Known rows, with every step that occurs
zunok-sobez-tebo: 7	14	13	21	29	-14	10	12	-4	20	-20	-26	26	-18	-26	-37	6	-13	-32	-15	33	0	40	-47	33
sobez-tebo-binuzeg: -11	23	26	11	-6	-8	16	-8	16	24	3	-42	45	-19	-12	-36	20	-20	-19	-24	18	13	26	-33	34
pebe-zunok-sobez-samokep-binuzeg: 17	-29	-1	12	38	-1	-32	0	-15	23	-18	14	7	-50	-28	-53	3	-36	-23	-13	14	11	43	-36	3
tebo-pebe-zunok-sobez: 13	-32	1	13	84	-22	-7	-15	-7	24	-22	6	-2	-31	-56	-37	11	-41	-24	-27	28	2	54	-34	27
samokep-binuzeg-gaviv: -6	13	24	12	6	8	5	24	26	-2	4	-2	21	-41	-7	-52	-11	-30	-35	-2	15	10	42	-21	11
tebo-sobez-samokep-binuzeg-gaviv-pebe-zunok: -16	8	9	5	14	21	-24	26	18	32	22	6	7	-29	-6	-54	-20	1	-6	-21	-1	9	20	1	-11
pebe-zunok-binuzeg: -4	1	13	-1	41	4	-6	-14	-16	31	-15	23	38	-46	-55	-41	-9	-25	-44	-21	19	-9	19	-23	32
tebo-pebe-zunok-binuzeg-samokep: 14	-21	8	3	65	-20	4	-31	-31	40	-15	35	2	-36	-47	-43	-9	-24	-25	-38	27	-12	47	-15	49
samokep-binuzeg-gaviv-pebe-tebo-sobez-zunok: 1	26	20	9	13	16	21	59	59	12	23	-8	-10	-39	-9	-60	-17	-5	-10	-2	5	3	9	-9	26
samokep-binuzeg-gaviv-pebe-tebo-sobez: -5	36	16	0	21	23	23	60	40	5	10	-4	11	-44	-2	-61	-19	-21	-19	2	9	2	31	-18	18
zunok-binuzeg-gaviv: -15	18	38	19	3	9	11	14	14	3	7	23	41	-35	-24	-45	-20	-17	-39	-5	24	-3	41	-23	23
gaviv-pebe-samokep-binuzeg: -1	27	0	-22	13	22	-12	19	-5	18	-10	5	3	-43	-12	-33	3	-8	-19	-11	9	7	19	-28	3
gaviv-pebe-tebo-binuzeg-samokep: 13	37	9	3	23	-11	31	25	5	53	-15	-2	12	-39	-12	-29	11	-14	-24	-7	20	9	26	-32	31
zunok-binuzeg: -8	18	25	10	19	6	16	8	-2	11	-10	20	39	-37	-37	-35	-9	-26	-40	-5	24	-5	25	-40	31
samokep-binuzeg: -4	12	11	3	18	4	10	22	6	6	-12	-8	17	-46	-17	-44	-4	-40	-36	-3	14	5	27	-38	19
samokep-binuzeg-gaviv-pebe-zunok-sobez-tebo: 6	18	9	3	22	12	-28	24	18	31	-24	-27	12	-40	-19	-60	-18	9	-27	-22	27	13	60	-9	20
tebo-pebe: -9	6	16	14	45	-17	28	4	5	9	0	-5	4	-15	-29	-25	8	-40	-19	-9	21	3	36	-46	22
gaviv-pebe-samokep: -8	30	6	-12	25	15	-1	11	-13	34	-6	13	12	-24	-22	-15	9	5	-21	-15	9	0	6	-33	-3
binuzeg-gaviv: -16	17	26	19	16	-1	14	16	18	11	9	4	25	-23	-18	-35	-7	-18	-38	-7	21	3	31	-26	6
tebo-sobez-zunok-binuzeg-gaviv: -11	0	30	31	5	5	14	11	43	15	33	20	23	-32	-35	-51	-18	-2	-22	-20	14	-11	9	-6	35
sobez-gaviv-pebe: -26	49	3	-2	33	11	23	38	1	35	-34	-14	21	-28	-33	-24	-9	1	-22	18	-12	6	5	-38	0
binuzeg-samokep: 3	8	3	13	38	-20	27	7	-23	44	-15	10	8	-24	-21	-28	-1	-10	-43	-18	24	-9	21	-30	24
sobez-zunok-binuzeg: -4	10	28	23	9	0	14	6	13	18	0	14	17	-37	-40	-34	-9	-15	-28	-6	20	-4	4	-38	40

Rows
11	1	-4	5	32	10	-29	24	-9	38	-27	3	-1	-41	-22	-44	-7	-14	-17	-6	14	16	37	-37	-7
gaviv-pebe-zunok-sobez-samokep-binuzeg
-17	27	18	-3	-9	16	-16	-2	26	30	19	0	28	-32	-10	-27	14	-2	-12	-23	6	17	26	-5	-4
tebo-binuzeg-gaviv-pebe-samokep
0	24	20	4	-11	10	-24	-6	26	28	7	-18	31	-25	-7	-38	19	15	-3	-32	18	16	53	-9	11
zunok-sobez-tebo-binuzeg-gaviv-pebe-samokep
-1	-9	12	-4	46	-9	6	-26	-17	3	13	17	-1	-19	-27	-24	24	-27	-6	-24	11	-1	32	-33	11
tebo-pebe-samokep
-13	43	19	1	-3	20	2	52	35	14	-7	-9	10	-38	-1	-43	-22	-10	-31	3	15	17	40	-22	1
samokep-binuzeg-gaviv-pebe
-4	20	-8	-13	48	5	0	5	-37	70	-45	29	21	-50	-53	-41	-27	15	-29	-8	-5	-10	16	-6	24
sobez-gaviv-pebe-zunok-binuzeg-samokep
-7	16	33	15	5	-3	22	12	39	5	18	-2	37	-41	-14	-49	15	-43	-26	-4	14	11	39	-21	21
pebe-tebo-binuzeg-gaviv
-7	38	31	22	-13	-1	-3	22	45	32	-8	-40	35	-19	-8	-40	4	5	-18	-16	27	23	60	-22	22
zunok-sobez-tebo-binuzeg-gaviv-pebe
-11	42	32	11	20	21	28	47	29	11	12	22	29	-37	-23	-50	-25	-9	-26	-1	16	-8	27	-20	28
zunok-binuzeg-gaviv-pebe-tebo-sobez
5	3	8	12	16	-21	15	-10	0	49	-7	-1	26	-37	-17	-29	19	-22	-32	-28	21	8	27	-23	31
tebo-binuzeg-samokep
-12	-3	7	27	34	-12	25	12	24	30	20	-8	8	-24	-35	-34	5	-9	-20	-25	8	-11	-18	-25	30
tebo-sobez-zunok
-9	-1	22	8	28	7	-13	-10	1	24	0	29	39	-43	-43	-49	-20	-15	-43	-24	22	-9	34	-8	22
pebe-zunok-binuzeg-gaviv
-11	33	28	-8	-3	28	-13	9	2	16	7	37	29	-32	-21	-32	-17	12	-21	-13	15	-3	29	-13	2
zunok-binuzeg-gaviv-pebe-samokep
-2	8	10	9	56	-6	40	26	3	11	5	3	24	-33	-30	-41	10	-36	-32	-7	14	-15	4	-36	31
pebe-tebo-sobez
12	-9	12	25	14	1	-7	20	-2	4	-13	8	8	-40	-10	-50	3	-37	-17	5	18	15	44	-53	1
zunok-sobez-samokep-binuzeg
-17	28	9	0	33	8	-9	21	17	46	-8	0	18	-24	-33	-30	-16	7	-34	-17	14	4	23	-11	-1
binuzeg-gaviv-pebe-zunok
-12	39	22	9	34	12	31	55	34	19	13	-1	19	-22	-14	-42	-11	-5	-21	-2	10	-7	18	-20	15
binuzeg-gaviv-pebe-tebo-sobez
-30	39	-4	0	46	13	26	36	8	37	-19	-17	26	-27	-36	-31	-7	1	-18	6	-16	-5	-7	-25	9
tebo-sobez-gaviv-pebe
-9	28	12	-9	35	13	-8	10	-8	46	-27	18	27	-38	-49	-30	-19	-1	-37	-16	21	-2	14	-27	27
gaviv-pebe-zunok-binuzeg
-11	35	41	21	-1	23	19	43	17	9	28	32	28	-22	-7	-51	-23	1	-3	9	9	-2	24	-26	8
zunok-binuzeg-gaviv-pebe-tebo-sobez-samokep
-13	30	15	-6	9	15	-7	15	7	24	10	15	13	-18	-16	-23	-1	14	-17	-14	9	2	22	-14	-13
binuzeg-gaviv-pebe-samokep
-8	1	22	24	21	3	18	2	22	23	17	16	23	-37	-45	-41	-8	-13	-23	-22	13	-16	-9	-25	45
tebo-sobez-zunok-binuzeg
-6	1	-2	18	54	-3	9	15	-4	18	-37	-1	27	-46	-48	-38	5	-28	-34	13	0	0	31	-43	11
zunok-sobez-gaviv
-15	20	-15	-26	38	30	-2	17	-2	22	-6	1	13	-53	-26	-49	2	-3	-2	-5	-27	-4	0	-6	0
tebo-sobez-gaviv-pebe-samokep-binuzeg
-12	14	24	7	2	25	-9	4	28	27	35	34	12	-29	-30	-41	-14	28	-4	-31	5	-11	-2	6	17
tebo-sobez-zunok-binuzeg-gaviv-pebe-samokep
-1	46	25	-4	8	18	18	62	33	1	-4	-5	6	-43	1	-52	-19	-21	-27	17	12	12	41	-30	11
samokep-binuzeg-gaviv-pebe-tebo
0	2	29	20	10	11	16	35	18	-15	37	10	15	-34	8	-69	-6	-35	-4	5	5	3	32	-20	3
pebe-tebo-sobez-samokep-binuzeg-gaviv
11	12	16	12	24	-8	22	0	-25	37	-16	31	24	-41	-28	-36	-14	-11	-43	-15	29	-12	30	-32	39
zunok-binuzeg-samokep
2	29	6	5	38	5	17	34	25	26	-38	-16	27	-56	-39	-42	15	-30	-15	23	-7	16	39	-41	17
zunok-sobez-gaviv-pebe-tebo-binuzeg
4	17	15	12	-1	-21	23	-16	-6	49	-4	-27	34	-21	-6	-40	15	-5	-22	-35	25	8	31	-20	42
sobez-tebo-binuzeg-samokep
4	-1	11	19	46	-9	37	23	22	19	19	0	3	-31	-36	-44	7	-21	-19	-11	10	-12	-14	-32	39
pebe-tebo-sobez-zunok
